Each row was made from one walk, in order. Every step used is in the known rows, and no mark comes twice. Write each row's walk.
Known rows
Q > T > P > K > W > H: [-3.627  0.178 -0.544  2.547 -0.566  1.925  0.501  1.068  2.535  0.468
 -1.825  2.703  3.128 -1.762  5.429  0.173 -2.950  2.567 -2.846 -1.185
  0.176  1.051]
K > W: [-0.859  1.370 -2.325  0.108  0.534 -0.180  0.213  0.213  1.068  2.562
  2.822 -1.626  0.245  0.285 -0.122  0.523 -0.259  1.930  0.334  1.872
  0.330 -1.817]
H > Q > K > W > T: [ 3.351 -3.645 -1.424 -3.694  3.037  1.309  1.684 -5.172  0.081  1.285
  1.006 -2.211  0.447 -0.279 -2.058 -2.462 -0.861 -3.569  1.148  1.486
 -0.943  0.751]
W > H > Q > T > P: [-0.454 -4.624  6.161  1.890  1.172 -0.942  1.351 -1.039  0.792 -2.042
 -1.324 -0.396 -0.673 -1.733 -0.392 -0.294  0.849  0.499  3.177 -5.656
 -2.560  5.500]
P > K: [ 2.805  0.590  0.539 -1.902 -1.826 -0.173 -1.873  4.300 -2.243  0.342
 -0.978 -0.561 -0.147  2.197 -1.328 -1.106  0.180 -0.887 -0.309  2.334
  1.692  0.427]
H > Q > T > P > K: [ 3.437 -1.688  4.757  1.488 -2.490  1.065 -2.750 -0.328  1.050 -1.187
 -5.573 -1.541  1.643  0.263  0.429 -2.381 -3.739 -1.925  3.694 -4.244
 -0.011  3.286]
H > W > K: [ 0.623 -0.310 -2.198  1.228  1.428 -1.542 -1.468  4.052 -1.724 -2.363
  1.682 -0.169  0.295  3.711 -0.893 -2.082  0.664  3.323  2.538  1.672
 -0.753  0.282]
J > T > P > K > W > H: [-2.750  1.887 -1.084  0.749 -1.592  1.400  1.661  4.762  2.941 -1.850
 -0.655  3.708  0.888 -1.496  3.811  1.093 -0.392  1.633 -1.509  1.616
 -2.073 -1.787]
J > H: [ 0.717  1.171  2.318 -0.687 -1.156 -1.414  1.988  0.904  0.010 -2.386
  1.587 -3.134 -3.533 -0.634 -4.322 -0.296  4.680  0.531  2.855 -1.596
  0.344 -0.921]
H > Q > T > P > K > W: [ 1.691  0.514  1.480  1.897 -1.755  1.634 -1.631 -2.009  3.603  0.860
 -4.771 -0.871  3.831 -0.755  2.832 -2.018 -6.153 -0.392  2.140 -2.973
  0.352  1.695]
T > Q > K > W > H: [-2.511  1.218 -1.209 -1.297 -0.345 -1.077  1.366 -0.596  0.254  1.578
  6.566 -0.267 -1.621 -0.088  1.602  4.160  1.933 -1.239 -5.701  3.848
 -1.078  1.321]
K > W > H > Q: [-0.247 -3.529  1.606 -3.536  5.646 -3.226  4.092  0.371  0.297  1.444
  3.509  0.796 -0.459 -0.455 -0.929  0.445  1.337  1.110  0.468 -0.316
 -2.141  3.102]
Q > T > P: [-1.206 -0.023  2.207  5.627 -3.631  1.898 -2.366 -1.355  1.395 -0.551
 -1.773 -2.750 -0.108 -0.936  0.284 -0.203 -0.861  1.514  3.439 -3.424
 -0.748  0.543]
W > H > Q > T > P > K: [ 1.171 -3.815  5.827  0.275 -0.107 -0.391  0.315  1.426  0.008 -2.303
 -4.372  1.290  1.046 -0.749  1.450 -1.566 -1.358 -0.664  1.136 -3.997
 -0.908  5.570]
T > Q: [ 1.737  2.172  2.753  1.305 -2.537 -1.452 -0.426  1.190  0.108  0.484
  2.801 -1.858 -3.338  2.173 -3.524  3.219  3.721 -1.166 -0.279  0.659
  0.957  1.105]
T > Q > K > W > H > P: [-4.128  0.469  0.207  0.317 -0.015 -1.952 -1.231 -1.539 -2.407 -0.195
  4.260  1.821 -2.858 -1.108  1.826  4.689  2.303 -1.835 -5.012  0.516
 -0.207 -0.994]
H > W: [ 0.878  0.662  0.352  0.599  0.813 -0.161 -2.377  3.301 -2.698 -1.656
  0.903 -0.971 -0.070  1.543 -2.228 -0.738 -0.432  1.670  2.383  0.308
 -0.415  0.207]
K > W > T: [ 0.640 -1.377 -2.976 -0.448  3.083  1.350  3.027 -2.393  1.099  2.520
  0.675 -0.005 -0.103 -0.161 -1.898 -0.901  1.411  1.420  0.220  1.680
  0.993 -1.969]
J > K > W > H > P: [-2.615 -0.214 -1.195 -0.546  1.025 -2.970  1.653 -0.682 -2.122 -1.109
  2.304  3.765 -1.257 -0.288  3.471  1.053  0.956  3.738  0.905 -0.946
 -1.652 -1.642]
Q > T: [ 1.223 -2.744  2.067  2.245 -0.780  1.696 -0.602 -2.112  0.173  0.667
  0.290 -3.555 -0.862 -0.289 -0.471 -1.407  0.393  1.461  3.593 -1.270
  0.559  0.761]
H > Q > T > P: [ 1.783 -2.205  4.911  3.392 -1.937  0.295 -1.538 -2.730  1.951 -0.988
 -3.050 -3.300 -0.075 -0.512 -1.493 -1.003 -1.847 -0.216  6.090 -5.438
 -1.932  3.468]
P > K > W > H: [-1.534  0.044 -1.782 -3.376  2.512 -0.735  2.063  4.234 -0.488  1.442
  1.282  3.288  0.822  0.519  2.291  0.343  0.119  1.417 -4.448  2.976
  1.196  0.283]
H > P > K > W > T > Q: [ 1.349  1.166 -0.185  1.249  0.896  0.373 -0.454 -1.338 -1.023  0.993
 -3.421  3.874 -0.727  0.821 -0.924  1.670  1.567 -2.334 -3.271 -0.045
  4.188 -3.558]

Write each row's walk
[-0.271  3.847 -2.227  0.231 -3.357  0.364 -1.346 -1.802  1.251  2.517
  5.450 -2.923 -0.966  0.947  0.384  3.389 -0.288 -2.028 -3.034  3.586
  0.269 -0.434]	T > Q > K > W
[ 0.777 -1.332 -2.045 -0.396  2.919  1.087 -0.657 -1.039 -2.491  0.569
 -4.248  3.285  1.008 -0.102  0.082 -1.682 -0.092 -0.660 -1.174 -0.026
  2.930 -4.182]	H > P > K > W > T
[-3.222 -1.017 -3.159 -3.045  1.147 -0.630  0.990  0.007 -1.046  1.145
  5.482 -0.595 -0.397 -1.248  2.443  1.059  0.359  0.076 -3.729  3.960
 -1.704  0.541]	Q > K > W > H
[ 1.518 -2.469  1.286 -5.195  4.262 -2.493  2.974  3.041 -0.255  1.248
  0.389  2.479  1.536  0.822  0.695 -0.822 -0.666 -0.776 -1.857  0.986
 -0.175  3.281]	P > K > W > H > Q
[ 2.860  1.826 -1.520 -0.510  0.426  1.379  2.165 -0.446  1.692  2.612
 -0.963  2.035  0.084  2.162 -1.125  1.596  1.341 -1.615 -4.120  2.707
  3.929 -1.225]	P > K > W > T > Q
[ 1.079 -0.501  1.889  0.015 -1.275 -1.032 -4.490  3.322 -4.737 -1.543
 -3.026  0.992 -0.774  1.308 -0.810 -0.876  0.377 -1.537  0.465 -0.527
  2.216 -2.231]	H > P > K
[-2.349 -2.851  2.937  2.431  2.422 -0.332  2.568 -2.985  3.246  0.390
 -0.449  0.648  1.512 -2.595  2.395  0.206 -2.085  1.722  1.784 -4.479
 -2.993  3.454]	K > W > H > Q > T > P
[-1.545  4.933 -2.736  1.449 -3.334  0.786 -2.799  3.354  1.374  1.269
 -2.161  1.191  2.780  0.511  2.265  0.539 -3.153  0.885 -1.928  0.987
  0.773 -1.579]	T > P > K > W
[-0.694  1.170 -1.236  0.358  0.129 -0.541 -3.811  1.777 -2.187  0.544
 -2.267  1.769  1.403  0.272  1.890 -0.599 -2.255  0.007 -1.087  0.237
  2.339 -3.638]	H > P > K > W
[ 0.796  2.972  0.666  1.627 -0.962  1.028 -0.128  3.003 -0.436 -5.919
 -6.664  2.318  0.441  0.012 -3.468 -2.413  1.165  0.010  0.930 -2.999
  1.092 -1.123]	J > H > W > T > P > K
[ 0.909 -1.102 -1.258 -0.675 -0.001  1.092 -0.086 -4.473  1.236  0.579
 -1.191 -1.725  1.452 -1.074 -1.475 -1.119 -1.801 -3.078  1.180 -0.377
 -2.115  1.112]	H > Q > K > W > T > P
[-1.300  0.528 -2.599 -2.745  0.053 -1.907  4.483  0.531  0.504  0.602
  4.364  2.269 -0.323  0.729  3.345  0.970  0.973  4.613  0.171  2.160
 -1.709  0.346]	J > K > W > H
[ 0.040  3.103  0.527  1.163 -5.065  0.161 -3.872  5.107 -0.921 -1.386
 -2.847  0.029  0.765  1.440 -0.468 -0.140 -1.132 -0.666 -0.506  0.355
  0.507  0.271]	T > P > K
[ 1.587  0.415  0.215 -3.628 -0.199 -1.626  1.712 -3.850  1.264 -0.615
  2.745 -4.860 -0.938 -1.213 -1.650 -1.353 -0.086 -2.919  2.159 -0.956
 -1.735  0.343]	J > H > Q > K > W
[-0.985  1.513 -3.926 -1.393 -1.489  1.085 -1.618 -1.314 -0.100  2.206
  4.177 -3.334  0.255 -0.360  1.523 -0.077 -1.935 -0.389 -1.269  4.114
 -0.984 -1.413]	Q > K > W
[-3.290 -0.698 -1.281 -1.844  3.393 -1.484  3.256  1.856  0.310  1.846
  4.248  1.352 -0.812 -0.755  0.907  1.338  1.625  2.719 -2.082  1.607
 -0.997  0.383]	K > W > H
[ 1.006  2.788 -3.334 -1.291 -2.688 -0.737  1.446 -0.963  1.291  1.282
  3.152 -0.787  0.462  1.727  2.531 -0.204 -1.508  3.586  2.599  1.998
 -0.773 -1.441]	J > K > W
[-4.715 -2.059  0.042  0.204  4.040 -2.650  0.211  0.947 -2.705  0.199
  2.105  2.939 -1.364 -1.902  1.133  1.816  2.405  2.200 -1.321 -1.329
 -0.601 -1.581]	K > W > H > P
[-2.323  1.011 -4.630  1.264 -2.102  3.123 -1.169 -3.444  0.938  0.802
 -0.237 -1.006  1.151 -1.333  0.280 -0.207 -0.898 -0.666 -1.572  1.550
 -1.017 -1.665]	Q > K > W > T > P
[ 2.812 -0.944  0.310 -0.591 -2.096  1.258  0.286 -2.710 -1.111 -0.109
  1.806 -2.514 -3.410  1.231 -3.930  1.704  4.165 -4.193 -2.129  2.679
  0.861  0.717]	W > T > Q > K
[ 0.397  0.330 -0.727 -0.298  2.173  0.126  1.719 -1.464 -0.825 -1.886
 -4.963  2.490 -0.818 -1.581 -1.723 -2.032  2.218 -0.572 -0.222 -2.379
  3.366 -5.558]	J > H > P > K > W > T
[-0.780  0.132  1.835 -2.531  1.188 -2.248  0.776  3.529  0.671 -0.186
 -1.716  3.241  2.264 -0.250  1.393  0.185 -1.978 -0.592 -2.206 -1.149
 -1.267  3.834]	T > P > K > W > H > Q
[-1.490  2.794 -1.667  4.271 -3.582  2.990 -2.708 -1.034  3.546  1.708
 -3.611 -0.243  3.612 -0.819  4.351 -0.965 -5.135  1.637 -0.057 -1.087
  1.354 -1.117]	Q > T > P > K > W
[ 2.084 -0.898 -0.789 -3.488  0.485 -0.542 -0.968 -2.766 -0.170  1.843
  3.152 -3.827  1.047  0.372 -0.250 -1.053 -2.649 -2.718  1.478  1.589
 -1.836  1.380]	H > Q > K > W
[-1.982  1.418 -2.708  2.670  0.250  1.655  1.209 -1.892  2.038  1.339
 -1.387  1.101  0.792 -0.764 -1.294  0.468  0.617  1.516  0.256 -0.546
 -0.243 -1.940]	K > W > T > P
[-2.573 -3.663  3.495 -0.066  2.659 -3.222 -0.676  2.607 -4.733 -2.166
  0.941  2.121 -3.270 -0.850 -1.431  1.318  4.567  0.899  0.176 -2.111
 -0.835 -0.223]	W > H > P
[ 2.083 -0.379 -3.592 -2.211  2.351  2.238  1.979  0.073  0.478  2.093
 -2.165  1.680  1.638  1.001 -0.201 -1.816 -0.167  0.166 -1.888  2.931
  2.906 -2.211]	P > K > W > T
[-0.827  0.164  3.774  1.417 -0.656 -2.545 -1.034 -0.105 -2.505 -4.328
 -0.793 -1.521 -3.997 -1.598 -4.029 -0.186  4.688 -0.227  3.554 -4.639
  0.393 -2.970]	J > H > P
[ 2.577  0.429 -0.249  0.312 -0.442  1.716 -1.367 -1.479 -1.911 -1.868
  0.992 -0.892 -1.227  1.795 -3.378  1.043  1.989 -3.207 -1.142  1.821
  0.456  1.040]	H > W > T > Q > K
[ 1.203  1.444 -0.728  1.841 -0.702  1.836 -3.074  4.198 -2.106 -3.211
 -6.136  2.838  2.437  1.453 -2.050 -2.066 -0.969  0.018  0.174 -0.536
  0.909 -0.130]	H > W > T > P > K
[ 4.193 -5.090  5.036  0.145  1.349 -0.127  0.392 -3.387  0.665  0.264
 -0.499 -4.090 -0.551  0.303 -1.964 -2.558 -0.645 -0.776  6.299 -3.350
 -0.544  3.184]	H > Q > T
[ 0.510  3.198 -1.934  1.328 -4.406  2.682  0.553 -2.183  3.488  0.223
  4.966 -3.309 -2.220 -0.213  1.209  3.182  0.225 -1.864 -0.159  4.514
 -1.299 -2.835]	J > T > Q > K > W
